Known rows, with every way that one mark hangs from another:
{radumid baluse}: [ -1.1  -6.9  -2.5 -14.5   1.5   2.0  -3.1   2.6  -1.0  -3.1  -0.2   5.6
  -3.4   0.6   1.1  -3.7   3.1  -1.6   0.5  -4.4   6.7  -6.9 -10.2   6.3
   4.7  -4.1   1.2]
{bubar {goda baluse} radumid {rulel koze}}: [  2.4   1.3   9.8  12.0   6.1 -10.2  10.8   9.2  -4.1  15.8  15.3   7.4
  19.9   6.6  -7.9  -1.9  -9.9   1.9  -0.1  -4.4  -9.6   3.0  10.5   0.7
  -2.1  -3.2   0.2]
{goda {baluse rulel} {bubar radumid}}: [  3.9   0.3  25.0  58.3   1.5  -1.5  12.7  -1.5  -0.6  16.8  34.3  -0.6
  12.4   6.5   7.8   7.0 -39.0   0.1   4.3   2.6   0.0   1.0  29.3  17.5
  -5.1   0.1   6.8]
{baluse {rulel koze}}: [  4.0   0.7  -4.4  -7.8  -0.2   2.0   9.4  -7.7   0.2   3.2  -1.2  -2.1
   8.2   3.6   9.9   5.6  -2.5  -2.4   0.0 -20.5  -9.6   0.6  13.6  -3.2
  -8.2  -5.8   4.0]
{goda {bubar radumid rulel}}: [  3.0  -3.0  16.4  50.2   3.4  -9.9   5.9   2.0  -7.6  14.2  18.2   4.5
  14.6   7.8  -6.2  10.8 -10.6  -0.4  -3.2   6.4   1.9  -3.2  22.2  12.9
  -2.1  -2.1   0.7]
{koze {disob {bubar goda rulel}}}: [ -0.1   2.2  -0.8  44.5   8.2 -12.1  14.6  15.0  -3.8   9.1  -6.8  14.7
  11.6   5.4 -18.2  -1.3  12.3  -7.1  -1.9   2.0  -7.2   1.5 -12.8  13.8
  -2.1  -5.2   3.2]
{goda {baluse {rulel koze}} bubar}: [  2.0   0.2  15.1  -2.3 -10.2   0.5  10.9 -11.4   6.3  17.0  20.2  -3.8
  13.8   4.1  13.5   6.7 -33.0   0.7   4.5 -10.9  -9.3   2.9  25.7   9.8
 -12.8   0.4   6.2]
{koze disob}: [-1.3  4.5 -4.1 27.6  0.1 -4.6  5.2  1.6  0.5  1.5  0.0  6.7  2.7 -0.7
 -6.2  0.0  1.1 -6.6  0.9 -7.1  1.7 -1.7  0.8 13.5 -1.1  0.1 -1.2]
{koze {disob bubar}}: [ -2.9   3.6  -1.6  16.4   1.1  -1.0   1.3  -2.9  -0.9  -5.0  -0.1  12.2
  10.1   2.5  -9.3  -3.9  -6.1  -4.6  -2.9   0.3   3.0   2.0 -10.8  16.1
  -4.3  -1.1  -0.4]
{bubar radumid {rulel koze}}: [  2.7  -1.8   0.7   3.7   7.7  -4.9   3.4  -5.9  -7.5   2.3   8.2   6.5
  20.0   7.1  -5.8   5.0   0.4   0.1  -5.2 -11.1  -4.6  -1.6  20.0  -1.1
  -4.1  -5.0  -3.2]
{radumid {baluse {rulel koze}}}: [  2.6  -6.0  -8.8 -26.3   1.7   3.8   6.7  -6.0  -0.1  -2.1  -2.0   4.2
   5.2   3.9  10.3   2.5  -1.1  -2.3   1.1 -24.3  -2.5  -7.5   3.1   3.3
  -3.2 -10.0   5.8]
{bubar radumid rulel}: [ 2.5 -2.7  5.8 38.3 12.1 -4.4  5.3  6.1 -8.3  4.6 13.9  3.0 11.0  6.2
 -8.1  3.7  0.1 -0.8 -1.9  0.1 -1.1 -1.3 16.5  4.1  1.8 -2.7 -0.7]
{rulel baluse {koze {disob {bubar goda}}}}: [ -4.1  -2.1  -4.5 -23.5  -7.9  -8.3   6.0  -4.7   3.0   5.4  -5.1  24.0
  12.6   2.9 -15.4 -10.6  -6.4  -2.5  -9.3  -4.6   4.0   4.7 -19.2   3.9
  -6.8  -7.5  -4.3]
{radumid {baluse rulel}}: [  3.0  -6.9  -3.8   8.3   7.9   5.6   7.6   4.4  -1.1   0.3   1.9   2.5
  -4.1   3.0   7.6   4.3   1.6  -3.8   3.3 -14.5   0.3  -6.8   3.3   7.9
   3.0  -6.8   7.7]
{bubar goda radumid rulel}: [  5.7  -1.4   7.1  53.4  13.9 -12.2  11.9  18.5  -9.5  13.7   7.8   8.3
   8.9   6.6 -13.6   4.7  11.6  -1.7  -1.5   5.3  -5.3  -2.4   6.0   1.3
   3.5  -5.4   0.5]
{radumid {baluse {rulel {koze disob}}}}: [  1.0   0.4 -10.7  -4.7   3.1  -0.3  11.4  -3.2   0.9   0.6   0.0  10.2
   6.3   3.7   3.3   2.3  -0.5  -9.3   1.7 -32.1  -1.0  -8.2   1.9  15.5
  -3.7 -10.3   4.8]
{rulel {koze {disob bubar}}}: [ -3.2   4.7  -6.9 -21.4  -5.1  -0.2   0.3 -11.6   0.5  -8.5  -3.5  15.8
  20.8   2.8  -7.3  -5.3  -6.3  -3.8  -5.9 -11.4  -0.1   0.9 -11.7  10.9
 -10.1  -3.9  -1.2]
{disob {bubar rulel} koze}: [ -2.2  -6.1  -3.8   0.8  16.1  -0.9  -1.3  -7.6  -4.3  -6.1  -0.3   0.5
   6.3   5.7 -15.5   0.1  10.5  -3.7  -4.5  10.3  -2.8   2.5 -11.0  -0.1
  -2.3  -1.2   4.2]
{koze {disob {bubar {rulel baluse}}}}: [ -6.4  -5.7  -3.1  10.0   3.8  -3.0   7.1  -2.7   2.6   3.6   0.8  15.8
  11.5   4.2 -15.7  -1.6  -6.6  -3.3  -4.4  -0.1   4.0   6.0   5.4  10.9
  -1.9  -1.8  -3.0]
{goda {bubar {radumid {baluse rulel}}}}: [  5.6 -10.4  14.3  44.4   5.0  -3.4   9.4   0.8  -6.5   6.3  21.9   7.1
   8.0   7.9   4.7   9.1 -17.4  -2.7  -0.4  -6.3   8.4 -11.1  14.9  21.7
   0.4  -9.4   6.3]
{rulel baluse {koze disob}}: [ -6.2  -1.4  -8.5 -28.3  -9.0  -4.7   2.8 -12.2   5.6   1.5   0.7  12.8
   7.1   0.2  -7.8  -5.1  -9.8  -2.7  -5.5 -17.3   4.9   1.3   6.3   2.9
  -5.4  -3.6  -5.7]
{goda bubar}: [  0.7  -2.3  13.2  12.4  -9.5  -6.1   0.3  -4.2   0.8   9.9   6.3  -1.0
   3.1   1.4   2.4   4.9 -10.3   1.6  -0.8   3.6   2.6  -2.1   4.9  11.0
  -4.3   0.1   1.2]

Rows:
[ -2.0  -3.2  -7.5   4.0  -1.0 -13.5  14.4   5.8   2.7  17.9  -4.4  14.5
   8.0   3.3 -18.4  -1.9   7.1  -5.4  -3.6 -15.3  -5.3   2.8   4.0   1.6
  -2.1  -6.7  -3.8] -> {bubar goda {rulel baluse {koze disob}}}
[ -1.4  -1.2  18.8  19.9  -0.9  -5.0   6.5   1.4   2.5  20.7  19.1  -3.5
   9.6   3.3  -0.2   7.1 -22.0   4.2   4.9   7.7  -6.3   3.5  22.5  14.8
  -3.6   4.7   3.5] -> {goda baluse {bubar rulel}}
[ 1.8 -9.6  2.2 20.4 16.6 -3.2  2.8  7.1 -9.5 -1.1 14.0  8.5  9.7  7.2
 -6.8  0.9  3.7 -0.6 -1.7 -4.8  6.7 -9.4  7.4 11.0  7.3 -7.0  0.3] -> {bubar {radumid baluse} rulel}
[  1.7  -8.6   6.8   4.8   8.9  -3.4  -0.5  11.7 -10.5  -5.9   8.6  22.5
  10.9   6.4 -10.7  -6.8  -0.8  -0.3  -6.4   9.7   9.8  -7.5 -29.3  10.4
   4.3 -11.1   2.0] -> {disob {bubar goda {radumid baluse}}}
[  1.0   0.5  15.6  24.0   6.7  -1.8   2.7  11.3  -4.3   3.6  19.8  12.2
  17.0   5.0  -8.9  -7.0 -22.1   2.7  -1.5  17.5   0.1   5.1  -9.5   7.2
  -1.2  -0.9   2.0] -> {disob {bubar {goda baluse} radumid}}
[ -2.1   7.1   1.5   0.2   0.8   4.5  12.5 -10.6   4.7   1.1  11.0   8.4
  20.4   5.0   2.4  -3.7 -26.9  -4.2   2.4 -17.3  -7.8   6.2   6.3  15.8
 -14.0  -2.0   5.4] -> {goda {baluse {rulel {koze {disob bubar}}}}}
[ -0.6   0.9   3.8  13.0  -8.1 -13.7  12.1  -9.1   0.6  15.3   5.0   8.9
  17.1   5.1  -8.4   7.6  -3.1  -4.5  -1.2 -15.8  -4.7  -2.4  18.6  21.4
  -9.3  -3.8  -1.0] -> {goda {bubar {rulel {koze disob}}}}
[  3.4  -1.4  -5.3  22.8   7.8  -1.2  10.1  -4.0  -6.4  -3.3  16.3  16.4
  15.1   7.8   0.4   2.0  -8.6 -10.3  -2.2 -30.0   3.0 -10.8   8.2  21.2
  -2.2 -12.7   3.2] -> {bubar {radumid {baluse {rulel {koze disob}}}}}
[  0.5  -2.1  26.1  29.1  -3.4  -3.8   2.4  -2.5  -0.6  12.7  33.0   3.3
  13.6   4.0   1.3   2.1 -37.8   3.7   0.9  10.9   6.0  -0.4  17.3  16.1
  -3.7   3.1   1.5] -> {goda baluse {bubar radumid}}
[  1.3  -8.1   2.2  -1.1   4.4 -11.9   9.1   2.9  -3.6  15.6   9.0  12.6
  13.3   6.8 -14.5  -0.8  -0.3   0.9  -7.9  -3.5  -1.7   2.8   9.2 -11.2
  -0.9  -9.4  -4.5] -> {bubar goda radumid {rulel baluse koze}}
[  3.7   4.7  -0.2  47.6   9.7 -17.4  15.6   9.5  -8.3  14.5   6.5  16.0
  20.6   7.2 -17.9   1.9  10.0  -7.6  -4.0 -16.2  -6.7  -2.6   2.5   9.6
  -2.7  -9.4  -2.0] -> {bubar goda radumid {rulel {koze disob}}}
[  0.8  -1.8   1.9 -10.7   6.8  -0.5   0.8 -10.6  -9.0  -3.7  10.3  11.6
  29.0   9.8  -7.6   1.6  -5.7   2.8  -9.6  -2.2  -1.8   1.8   5.5   1.1
  -7.7  -6.0  -2.1] -> {disob {bubar radumid {rulel koze}}}
[ -0.6 -10.1  12.9  -7.2  -5.1  -8.3   4.6 -13.4  -1.6  15.8  19.1  10.7
  20.3   8.3  -7.9   6.9 -20.0   4.9  -9.0  -3.6   4.2  -0.3  27.9   3.8
  -6.1  -5.4  -4.7] -> {goda {bubar radumid {rulel baluse koze}}}
[  0.7 -13.2   2.9   2.7  18.6  -3.3  -3.5   3.8 -10.2  -9.9  12.4  17.8
   5.7   7.5 -16.9  -6.9   6.4  -5.7  -8.9  15.3  11.2  -8.4 -36.5   6.8
   4.3 -11.1   4.5] -> {disob {bubar goda {radumid baluse}} koze}
[ -0.2   5.3  11.5  27.7  -8.9  -4.8  16.5  -7.9   7.0  16.4  17.2   2.5
  15.6   3.5   6.9   3.1 -32.8  -5.8   5.3 -20.2  -6.8   1.0  26.0  22.2
 -13.0  -0.2   5.4] -> {goda {baluse {rulel {koze disob}}} bubar}
[  4.5  -7.2  -0.6   5.4  11.4  -9.8   6.9  10.9 -10.1   7.2   4.8  16.1
  13.9   7.9  -9.9  -0.7  11.4  -0.9  -4.4 -13.1  -2.5 -10.2  -4.8   3.8
   2.3 -12.9   1.2] -> {bubar goda {radumid baluse} {rulel koze}}
[ -0.6   5.2  14.7  48.2   7.0  -7.6   8.3  12.0  -3.0   4.7  21.7  19.8
  17.9   4.7 -15.4  -9.1 -22.1  -2.5  -1.3  10.1   2.0   2.7 -13.2  19.6
  -1.9  -1.9   2.2] -> {koze {disob {bubar {goda baluse} radumid}}}
[  1.6  -3.2   7.2  19.6  15.2   1.6  10.8   5.1   0.9   8.2   8.4   0.2
   2.8   5.3  -5.0  -2.7  -8.9  -5.8   2.3  12.0  -7.5   7.3 -13.7  -0.7
  -2.8  -1.9  11.5] -> {disob {bubar {goda {baluse rulel}}} koze}
[ -6.7  -4.2  -5.1 -42.3  -9.2   0.0  -0.2 -17.2   4.7  -6.0  -1.1  19.9
  16.0   3.2  -9.3  -7.5 -16.4  -0.6  -8.8  -8.5   6.7   5.4  -4.0   5.7
  -8.2  -5.0  -5.5] -> {rulel baluse {koze {disob bubar}}}
[  4.1  -8.5   4.0  33.9  16.8 -10.0   8.1  21.3 -10.0   7.6   8.3  14.0
   5.1   7.1 -12.3   2.8  13.9  -2.6  -2.0  -0.3   2.3  -9.0  -5.7   9.4
   9.1  -9.9   2.0] -> {bubar goda {radumid baluse} rulel}
[ -1.9   3.1   7.4  45.6   8.0  -8.6  14.5  15.0   1.1  14.1   4.8  12.6
  15.2   4.1 -15.9  -5.3  -7.6  -4.0   2.9   6.8  -9.6   6.7  -7.4  18.1
  -1.1   0.2   4.3] -> {koze {disob {bubar {goda baluse} rulel}}}
[  2.4   6.4  -9.0  19.7   0.0  -2.8  14.9  -7.2   1.1   5.0   0.7   6.6
  10.4   3.0   2.8   2.2  -3.2  -9.5   1.3 -28.7  -8.6  -1.4  15.2   9.2
  -8.4  -6.5   3.5] -> {baluse {rulel {koze disob}}}
[  1.0   0.2   8.5  28.5   7.4  -6.6  12.0  19.9   1.5  18.2   6.0  -0.4
   5.3   2.0  -7.1  -1.6  -0.2   1.6   6.1   4.6 -13.2   4.7   3.9   1.0
   1.6   1.3   4.3] -> {bubar {goda baluse} rulel}
[ -0.5   7.9  -0.7   8.9   1.9   1.2  15.4  -5.4   5.7   9.0  12.9   2.1
  12.9   2.2   5.3  -1.1 -21.6  -6.9   5.9 -25.4  -9.8   3.8  19.1  13.2
  -8.5  -1.2   6.3] -> {goda {baluse {rulel {koze disob}}}}
[  0.3 -11.3   7.6  21.6   9.6  -8.0   7.6   8.8  -6.9   9.5   8.7  18.5
  12.7   8.0 -17.7  -2.3  -4.1   1.8  -8.9  15.3   4.9   5.0  -1.3  -3.8
   3.3  -7.3  -2.5] -> {disob {bubar goda radumid {rulel baluse}}}
[  1.6  -1.1  -1.2 -11.0   1.6  -7.0   5.8   2.1  -3.0   5.7 -11.8  10.3
  19.7   6.3 -10.2  -1.9  11.6   0.6  -5.4  -1.4 -12.0   2.8 -12.1  -5.6
  -7.0  -7.1   2.4] -> {disob {bubar goda {rulel koze}}}
[ -2.5   4.5   7.9  27.8  -0.5  -4.6   9.2  12.1   2.8   8.6   8.3  15.5
  11.5   1.4 -12.4  -8.1 -15.2  -3.9   2.1   8.2  -3.6   5.8 -18.8  16.9
  -2.7  -0.1   2.1] -> {koze {disob {bubar {goda baluse}}}}
[  3.0   4.3  -1.7  33.7   6.5  -0.3  12.1 -11.2  -6.3  -2.6  10.2  16.6
  27.2   9.4  -3.8   0.4 -16.7  -7.0  -6.0 -16.3  -0.4  -0.4   8.3  14.3
 -10.8  -9.1   2.6] -> {baluse {rulel {koze {disob {bubar radumid}}}}}
[ -5.2  -4.5  -9.4 -15.1  -0.5  -6.8   8.5  -8.1   4.0  10.4   0.5  11.4
  11.3   3.1 -12.2  -1.0  -1.8  -3.7  -4.2 -18.3  -1.4   3.9  18.8   4.6
  -4.1  -3.7  -5.7] -> {bubar {rulel baluse {koze disob}}}
[ -1.0  -1.4  -2.5 -34.2   1.1   1.1   0.4 -10.6  -1.9  -3.4  -4.7   6.9
  20.8   6.7  -4.5   1.1   1.5   2.9  -5.2  -4.2  -6.2   4.3   1.0   0.6
  -8.9  -4.0  -0.7] -> {disob {bubar {rulel koze}}}
[ -4.6  -6.2   3.2  -2.5 -11.7 -12.7  10.3 -11.7   4.8  18.4   6.9  12.4
  14.3   4.1 -11.9   4.7 -11.5  -2.6  -5.0 -14.5   0.9   1.7  21.9  13.1
  -8.8  -4.2  -3.4] -> {goda {bubar {rulel baluse {koze disob}}}}
[ -1.4   3.0   0.2  -0.3  -0.3  -3.1  -0.7 -12.8  -6.2  -9.4  11.4  20.1
  27.6   6.5 -10.1  -5.0 -14.6  -1.6  -8.7  -9.1   4.5  -0.2  -5.4  14.7
  -8.7  -6.4  -3.9] -> {rulel {koze {disob {bubar radumid}}}}
[ -2.1   3.6  -8.0  10.5   1.7  -6.8   9.9  -4.7  -0.5   4.8  -3.9   6.5
  13.9   4.0  -8.7   3.2   7.0  -7.0  -0.9 -20.6  -7.2  -0.6   9.5  11.1
  -4.3  -3.9  -1.6] -> {bubar {rulel {koze disob}}}
[ -3.4  -8.2  -6.0 -38.4  -2.8  -1.4   2.7 -11.6   3.5   6.7  -1.6   3.3
   8.5   3.2  -4.6   1.5  -2.9   3.7  -3.1  -9.9  -1.9   5.1  16.5 -12.5
  -3.5  -3.4  -3.9] -> {bubar {rulel baluse koze}}
[  1.4 -10.0  16.0   9.1  -1.3  -5.3  -2.3  -0.2  -6.1   2.4  23.0  10.8
   8.6   5.6  -2.6   3.1 -17.3   1.3  -4.0   3.4  14.2 -12.0   1.0  21.7
   2.0  -5.9   0.9] -> {goda {bubar {radumid baluse}}}
[ -0.8   2.3   3.9  40.3   6.2  -2.9   0.8  -2.8  -7.0  -7.7  13.9  18.7
  18.5   5.4 -12.8  -4.6 -12.1  -4.1  -6.5   2.6   7.2  -1.2  -5.8  19.9
  -2.5  -3.3  -2.6] -> {koze {disob {bubar radumid}}}
[  4.2   1.8   8.3  41.0   5.7  -1.7  17.1  14.9   2.5  17.5  10.0  -2.0
  -0.1   1.7   4.8   2.1 -10.7  -3.2   8.7   0.4 -12.0   4.7   5.6  -0.1
  -1.5  -1.1   9.5] -> {bubar {goda {baluse rulel}}}
[ -1.4  -1.9  15.0 -11.6  -7.4  -5.6   6.1  -8.7   4.9  18.2  14.7  -1.8
  18.1   5.2   1.9   6.8 -21.7   4.6   2.4  -4.2  -9.9   3.7  23.3   9.4
  -9.7   2.3   1.7] -> {goda baluse {bubar {rulel koze}}}
[  1.8   3.0   7.1  53.7   7.6 -10.5   8.5  10.7  -7.8   2.5  10.1  21.5
  17.7   6.2 -17.9  -5.5  -3.0  -7.1  -6.9   6.8   4.2  -2.1 -20.7  16.9
  -0.3  -7.1  -0.3] -> {koze {disob {bubar goda radumid}}}
[ -0.9   0.7   6.2 -19.6   2.3  -3.6   6.7   4.8   0.9  11.2   2.4  10.1
  20.6   6.0  -6.9  -3.0  -7.4   3.5   0.1   3.0 -13.9   8.1  -5.0  -1.1
  -8.2  -2.0   3.6] -> {disob {bubar {goda baluse} {rulel koze}}}
[ -0.9  -4.2   4.6  -1.3  14.3   1.0  -6.0 -11.7  -8.3 -15.7  14.0   8.8
  10.9   6.4 -13.5  -5.1  -5.7  -2.7  -9.6  15.7   8.4  -0.1 -14.5   2.3
  -1.8  -2.8   1.3] -> {disob {bubar radumid} koze}
[ -4.9 -10.9  -0.4 -18.4   3.5  -0.1   0.6  -5.4   1.1   2.5   0.4   8.1
   9.2   4.4 -10.2  -1.7  -6.9   3.4  -5.0   9.7   3.7   8.2   6.6  -3.0
  -1.2  -1.5  -3.0] -> {disob {bubar {rulel baluse}}}
[ -5.1  -4.6  -0.8 -20.5  -1.2  -2.5  -1.3 -17.9  -1.0  -6.2  12.7  25.4
  22.9   6.0 -13.3  -8.1 -23.9  -1.6 -12.3  -7.4  11.0   3.1   1.2   8.9
  -7.0  -6.8  -7.1] -> {rulel baluse {koze {disob {bubar radumid}}}}
[ -3.9 -13.5  -2.0  -7.6  13.2  -6.1   5.1   2.0  -0.2   6.5  -4.6   8.7
   0.9   5.3 -22.4  -4.7  10.8  -2.7  -7.7  17.6   0.2   6.8 -15.6 -11.8
   1.1  -5.4   2.0] -> {disob {bubar goda {rulel baluse}} koze}
[ -1.9 -13.3   0.8 -19.0  17.9   4.0  -9.3  -9.0  -8.8 -18.4  14.6  13.8
   7.8   7.2 -12.2  -6.3  -3.9  -3.5  -8.8  10.0  14.0  -8.2 -25.7  11.1
   2.4  -7.9   3.5] -> {disob {bubar {radumid baluse}} koze}
[ -3.4 -10.4   7.0 -26.3 -11.6  -8.4   3.8 -14.2   5.0  15.7   5.4   4.6
  10.7   4.7  -3.3   4.8 -12.3   3.6  -4.7  -5.5   1.4   2.5  22.8   0.4
  -7.4  -2.2  -3.1] -> {goda {bubar {rulel baluse koze}}}
[  1.8 -10.3   5.9  35.9   9.4 -12.1  12.1  13.2  -5.3  16.7   9.5  11.5
   4.2   5.3 -16.3   0.5   1.1  -0.7  -5.0   6.5   2.0   2.4   9.9  -3.4
   5.5  -6.2  -2.6] -> {bubar goda radumid {rulel baluse}}
[  2.4  -3.9   3.5  23.3   7.3  -8.0   8.5  11.9  -5.2   8.2  -7.4   6.9
   9.3   5.5 -12.4   0.1  13.1   0.2  -2.6  10.9  -8.2   3.5 -13.6   0.6
  -1.3  -4.4   3.2] -> {disob {bubar goda rulel}}
[ -2.5   3.1  -1.4  29.0   7.1  -4.5   7.5   1.2  -3.2  -0.6  -2.1  10.2
  13.6   4.5 -13.6   1.4   3.5  -4.9  -1.8  -1.9  -3.3   3.6  -1.9  17.9
  -3.1  -1.8   0.3] -> {koze {disob {bubar rulel}}}
[  6.7   1.1  13.9  58.5  11.8  -3.6  18.0  17.0  -3.8  17.4  22.1   3.2
   6.8   5.2   1.9   0.8 -18.3  -2.7   4.9   2.2  -6.6   3.3  11.9   5.3
   0.9  -2.9   7.0] -> {bubar {goda {baluse rulel}} radumid}
[ -1.2  -4.4   0.8  35.8  16.8  -3.0   5.5   4.0  -9.4  -7.2  14.4  21.4
  19.7   8.8 -15.7  -0.8  -0.8  -4.9  -4.5  -4.2  10.4  -6.7  -4.2  28.5
   3.4  -9.4   0.6] -> {koze {disob {bubar {radumid baluse} rulel}}}
